Each row was made from one walk, in order. Every step used is in the known rows, and no mark comes twice. Write each row's walk.
In the rows, zero is written as 128.
Known rows:
zivena, zutut: [111 117 109 129 137  90 113 160 138 132 117 128 107 113 152 120 131 146
 116 100 120 110]
nira, nasi, kelim: [134 127 110 131 132 104 123 165  98 161 105 155 127 129 136 179 120  95
 142  93 130 143]
popo, nira, nasi, zivena, zutut: [136 168  81 113 121  79  74 203 169 155 126 156 118 107 167 197 111 111
 103  71 100 160]
rete, zutut, kelim, popo, nira, nasi: [144 165 163  67 116  86 101 187  84 157 149 135 161 127 108 199  93 108
 111 131 106 137]
rete, zutut, zivena, nasi, kelim, popo: [144 137 130 114 142  66 137 174  54 153 112 143 128 109  98 172 169 121
  96  95 110 141]
nira, nasi, zivena, zutut: [118 148  78 123 146  75  94 197 146 144 102 149  90 103 157 169 128 120
  95  72  96 163]
kelim, zutut, zivena: [150 179 152 120 135 115 164 115  59 122 106 174 141 101  78 135 168  93
 110 120 149 136]
rete, zutut, kelim, nasi, nira: [101 137 105  78 119  86 131 169  70 131 105 135  92 112 136 166 135  72
 137 124 114  96]
popo, nira, nasi, zivena: [153 178 101 111 115 117  86 171 157 149 137 156 137 121 142 206 108  95
 114 100 108 177]
kelim, popo, zivena: [155 170 154 114 104 165 128 116 126 119 131 143 156  98 104 163 130 125
 134 112 141 137]
nira, nasi, kelim, popo, zivena: [163 171 135 119 109 140 124 152  94 151 109 169 155  98 113 215 122  93
 148  77 143 153]
nira, nasi: [121 136 135 133 131 114 106 152 113 148 106 143 130 112 116 152 104 128
 113 120 116 154]
nasi, zivena, zutut, rete: [149 158  84 111 175  80 145 169 138 107 111 149  74 145 173 133 156 101
 104  81 127 131]
popo, nira: [146 147 131 117 104 131 106 135 152 138 152 134 154 131 138 156 110 122
 135 126 132 125]
zutut, zivena, nasi, kelim, popo: [167 158 154 146 125 105 154 153  62 171 101 165 115 113  98 174 165 104
 104  82 126 144]
zutut, zivena, nasi, nira: [136 155 122 168 133  87 134 166 106 162  81 144  92  94 128 167 150 114
 117 101 110 136]
popo, nira, nasi: [139 158 139 120 109 118  84 159 136 156 130 149 155 114 125 181  89 122
 120 120 121 153]
nasi, zivena, zutut: [125 138  72 120 141  88 115 172 160 124 123 135  89 120 169 145 151 118
 110  81 107 135]
zutut, zivena: [137 161 153 148 140 118 162 124  92 134  99 140 133 117 102 140 150 115
 110 147 136 140]
rete, zutut, kelim: [111 132 126  94 158  69 154 162  94 140 144 109 122 144 130 138 121 122
 133 160 115 100]
popo, kelim, zutut: [150 172 141  85 109 127 123 112  87 153 163 165 138 116  95 150 150  90
 126 105 126 120]

Write each row's walk:
[139 189 116  88  97 146 112 121 106 160 142 165 100 115 110 180 153  65
  96 101 102 156]
popo, kelim, nasi, zivena
[158 200 174 133 123 117 153 154 104 188 136 153 113 100 105 171 102 128
 124 111 118 120]
zutut, kelim, popo, zivena, nasi
[170 180 130 112 150  95 138 183  84 140  83 183 119 109 140 195 130  94
 129  50 154 132]
nira, nasi, kelim, popo, zivena, zutut, rete
[172 179 178  93  93 136 140 140 108 154 162 142 144 146 120 176 112  87
 135 126 130 112]
zutut, kelim, popo, nira
[173 199 136 112 116  93 140 158  53 163 106 206 165 105  95 215 144  54
 132  84 157 148]
popo, nira, nasi, kelim, zutut, zivena
[137 122 100 147 136  90 127 167 117 179 127 148  99 129 146 152 130 124
 135  82 119 121]
zivena, nasi, kelim
[110 141 129 137 166  54 129 169  86 155 109 126 122  97  99 138 140 163
  81 142  97 144]
rete, zutut, zivena, nasi
[184 191 120  85 132  97  93 194 128 124 114 176 112 126 149 197 128  86
  82  51 118 165]
kelim, popo, nira, nasi, zivena, zutut, rete
[161 196 177 113 115 145 171 129  99 149 138 145 137 117 108 174 117 100
 147 130 141 113]
zutut, kelim, popo, zivena
[112 168  99  69 138  86 146 163  82 135 129 145  90 127 124 162 142  74
 103 130 103 131]
rete, zutut, kelim, nasi, zivena
[111 187 112 118 107  97 143 174 104 160  83 166  77  74 157 185 121  77
 152  85 132  82]
popo, zivena, zutut, kelim, nasi, nira
[190 185 123  86 137  97 134 162  68 140 122 210 147 141 124 191 129  49
 142  65 168 132]
popo, nira, nasi, kelim, zutut, rete
[158 187 124  57 120  82 104 198 106 148 157 140 140 133 125 225 113  79
 106 113  94 160]
rete, zutut, kelim, popo, nira, nasi, zivena
[135 157  96 122 136 112 109 167 134 140 114 149 112 118 133 178 126 100
 109 101 106 180]
nira, nasi, zivena
[158 172 108  93  98 104  64 196 151 140 129 161 126 103 147 206 123 104
  89  52  99 170]
kelim, popo, nira, nasi, zivena, zutut
[119 134 109 113  88 145 105 135 104 118  88 154  99  95 131 157 143  79
 133  91 127 125]
kelim, nasi, nira
[185 179 156 134 102 108 132 159  86 181 125 170 141 117 108 202 149  97
 110  81 127 142]
zutut, zivena, nasi, kelim, popo, nira
[174 159 112 113 164  79 160 157  64 150 120 198  94 139 125 136 155  82
 128  55 151 113]
zivena, nasi, kelim, zutut, rete
[ 98 146 137  78 133  90 141 151  61 142 121 137 109 120 106 138 121 102
 109 149 114 106]
rete, zutut, kelim, nasi
[133 163 152 167 148  91 146 149  94 175 100 147 110 101  99 137 135 144
  89 129 113 146]
zutut, zivena, nasi
[153 138 100  98 123 114 149 132  82 129 134 174 131 129 125 150 162  71
 155  74 155 110]
nasi, kelim, zutut
[146 181 151 140 143  90 148 141  63 162 106 185 119  85  75 133 154 122
  88 101 125 141]
kelim, zutut, zivena, nasi
[130 169 126 157 134 113 122 149 148 173 127 147 123  86 122 151 101 162
 126 111 119 134]
popo, zivena, nasi
